Each row was made from one small tree. The marks that hang from a mark follow it in brackets, in alphabetical order. Every link used is in the known rows. Write each row's tree.
Known rows:
X[E]: [-28,  -4,   4,   1,   7,   6, -28,   6, -36,  22, -10,  20,  37,   5,  43,
 -45, -42,  20,  -7,  18,  -9]
X[E[A H U] M]: [-29,   4,  -5,   5, -21,   9, -14,  12, -37,  37,  -4,  12,  -9, -36,  37,
 -26, -40, -19, -35,  38,   7]
E[U]: [-43, -19,   9,  14,  -1,  -4, -20, -14, -17,  14, -18,  18, -14,  -7,  41,
 -35, -50,   1, -10,  19,  13]
H[E[A U X]]: [-44, -21,   1,  15,  -2,  -7, -51,  13, -23,  24, -21,  16, -32, -21,  31,
  -7, -41,   1, -39,  16,   5]
U[E]: [-31,  -1,  14, -19,   0, -12, -28, -22, -23,  10, -12,  32,   0,  -2,  21,
 -59, -51,  11, -11,   7,  -7]
X[E[H] M[T]]: [-20,  27,  -3,  23,  -1,  -5,  -3,   6, -53,  15, -10, -15,  48, -20,  38,
 -21, -37,  -2, -28,  43, -12]
A[E[X]]: [-41, -10, -10,  -6,  -8, -22, -39,  -4, -43,   5, -28,   8, -21,   0,  31,
 -23, -53,  -7,  16,   4,  -6]
H[E]: [-27,  11,   8,   2,  14,   5, -39,   2, -38,   8, -18,  18,  23,  -2,  44,
 -32, -63,  29, -10,  -2,   1]
H[E[U X]]: [-44, -14,   7,  21,   9, -14, -46,  14, -21,  12, -32,  10, -21, -12,  42,
  -2, -56,  20, -24,  26,  13]
M[E[X] T]: [-35,  -1,  -3,  28,  17, -29, -29,  -2, -16,  12, -24, -10,  25,  -2,  14,
 -25, -25,  12, -40,  24, -24]
A[E]: [-34,   4,  -4,  -7,   4,  -1, -28, -11, -41,  11, -14,  15,   2,   6,  38,
 -43, -67, -11,  24,  -8,   3]
E[A H X]: [-35, -14, -16, -11, -48, -26, -33, -14, -49,   4, -41,   9, -38, -37,   2,
 -22, -10, -10, -31,  -1, -14]
N[E[H U X]]: [-45, -14,  -4,  10, -41, -30, -13, -30, -20,  19, -62,   4, -51, -19,   0,
   3, -39, -14, -23,  18,  15]
H[E[A X[M]]]: [-34,   9,   1,  -1, -15, -10, -48,  10, -55,  14,  -2,   9,  -9, -21,  42,
  -5, -43,  16, -31,  19, -14]
M[E[H X] T]: [-28,  13, -14,  24,   0, -37, -22,  -3, -23,   4, -44, -18,  11, -18,  -2,
 -20, -19,   1, -46,  17, -21]
E[A H X[M]]: [-33,   1, -14, -12, -53, -27, -25, -13, -61,   4, -22,   2, -38, -42,  19,
 -13, -20, -10, -34,  17, -14]
A[E[H U X]]: [-42, -12, -15,   7, -18, -25, -27,   0, -31,   7, -52,   1, -55, -23,  22,
  -8, -55, -29,   3,  14,  19]
A[E[H U]]: [-36,   0, -11,   6,  -8,  -4, -17,  -7, -28,  13, -36,   8, -34, -17,  28,
 -28, -69, -34,  10,   3,  29]
X[M[E[A H U]]]: [-30,  15,  -6,   2, -15,  -5, -16,  -2, -18,  30,  -7,   8, -23, -38,  21,
 -35, -50, -16, -47,  21,   7]
M[E[H]]: [-19,  19,  -8, -10,  -5, -12, -23,  -8, -25,   8, -35,  11,   9, -17,  11,
 -50, -45,  15, -25,  -4,  -2]
N[E[A H X[M]]]: [-36,   7, -11, -13, -66, -24, -15, -34, -56,  22, -33,   4, -41, -30,  -2,
  -3, -28, -18, -32,  12, -11]

Write each row's tree:
[-30,   7, -20,  18, -11, -29, -28,  -2, -26,  16, -35, -10,  -1, -30, -13,
 -22,  -8, -19, -61,   7, -29] | M[E[A H X] T]
[-34,  11,  -8,  22, -24, -36,  -9, -14, -56,  -5, -28, -25,  -3, -29,  23,
   0, -21,  -4, -31,  39, -15] | E[H X[M[T]]]
[-52, -38,  -3,   9, -25, -18, -35, -10, -22,  21, -22,  17, -46, -21,  23,
 -17, -23, -15, -32,  19,  -2] | E[A U X]
[-37, -22,   2,  11,   0,  16, -26,  10, -18,  42,  -3,  26,   3, -11,  39,
 -38, -39, -13, -27,  26,   0] | X[E[A U]]
[-44, -12,  -8,   6, -47, -23, -21,  -9, -41,  14, -23,   2, -59, -46,  21,
  -4, -27, -22, -41,  33,   3] | E[A H U X[M]]
[-37,  -6,   7,  14,   9,  15, -40,   7, -22,  30,  -7,  25, -10, -16,  36,
 -25, -56,  -2, -32,   5,  11] | H[E[A U]]
[-20,  25, -10,  20,  12, -17, -13,  -8, -22,   9, -30,  -9,  32, -15,   4,
 -39, -34,   0, -37,   6, -13] | M[E[H] T]
[-37,   5,   3,   8,   0,   3, -22,  -1,  -9,  34,  12,  15, -10, -17,  34,
 -40, -54,  -4, -41,  28,   0] | X[M[E[A U]]]
[-28,  12,   2, -23, -35, -41, -24, -14, -45,   0, -27,   8, -33, -32,  16,
 -26, -36,   6, -27,  31,  -7] | U[E[H X[M]]]
[-38,   1,  12,  45,  22,   4,  -4,  15, -25,  31,  10,  -6,  40,  -6,  56,
 -18, -49,  -5, -27,  65,   2] | X[E[U] M[T]]
[-41,   1,   7,   7, -14, -31, -25, -14, -37,  18,   4,   3,  -9, -21,  13,
 -25, -21, -18, -48,  38, -31] | U[E[A X[M[T]]]]
[-31, -13,  -9,   6, -14,  10, -22,  10, -25,  36, -24,  19,  -9, -30,  22,
 -33, -33, -22, -34,  18,   8] | X[E[A H U]]
[-22,  33, -12,  16,  -6, -12,  -9,  -6, -36,  20,  -2, -10,  22, -31,   7,
 -36, -31, -17, -53,  17, -21] | X[M[E[A H] T]]
[-44,  -6,   4,  17,  -9,  -7, -42,  14, -35,  25,  -2,   8, -32, -26,  45,
   3, -51,   3, -42,  36,   5] | H[E[A U X[M]]]
[-36, -12,  -6,   3, -28,  -4, -19, -16, -28,  19, -30,  17, -39, -36,  16,
 -31, -32, -26, -30,   5,  10] | E[A H U]
[-44,   0,  -4,  41, -17, -34,  -5,  -5, -37,   5, -28, -24, -23, -36,  28,
  10, -30, -16, -39,  53,   3] | E[H U X[M[T]]]
[-27,   2, -20, -11, -27, -25, -37,  -4, -28,  14, -38,   9, -25, -31,  -7,
 -33, -17,  -1, -47,  -3, -19] | M[E[A H X]]
[-44, -27, -12,   7, -40, -23, -29,  -9, -29,  15, -42,   9, -61, -40,   6,
 -12, -17, -24, -38,  14,   3] | E[A H U X]
[-39,  -2,   5,  42,  10,  10, -11,  14, -27,  43,  18,   1,  30, -17,  46,
 -21, -36, -26, -42,  55,  -8] | X[E[A U] M[T]]
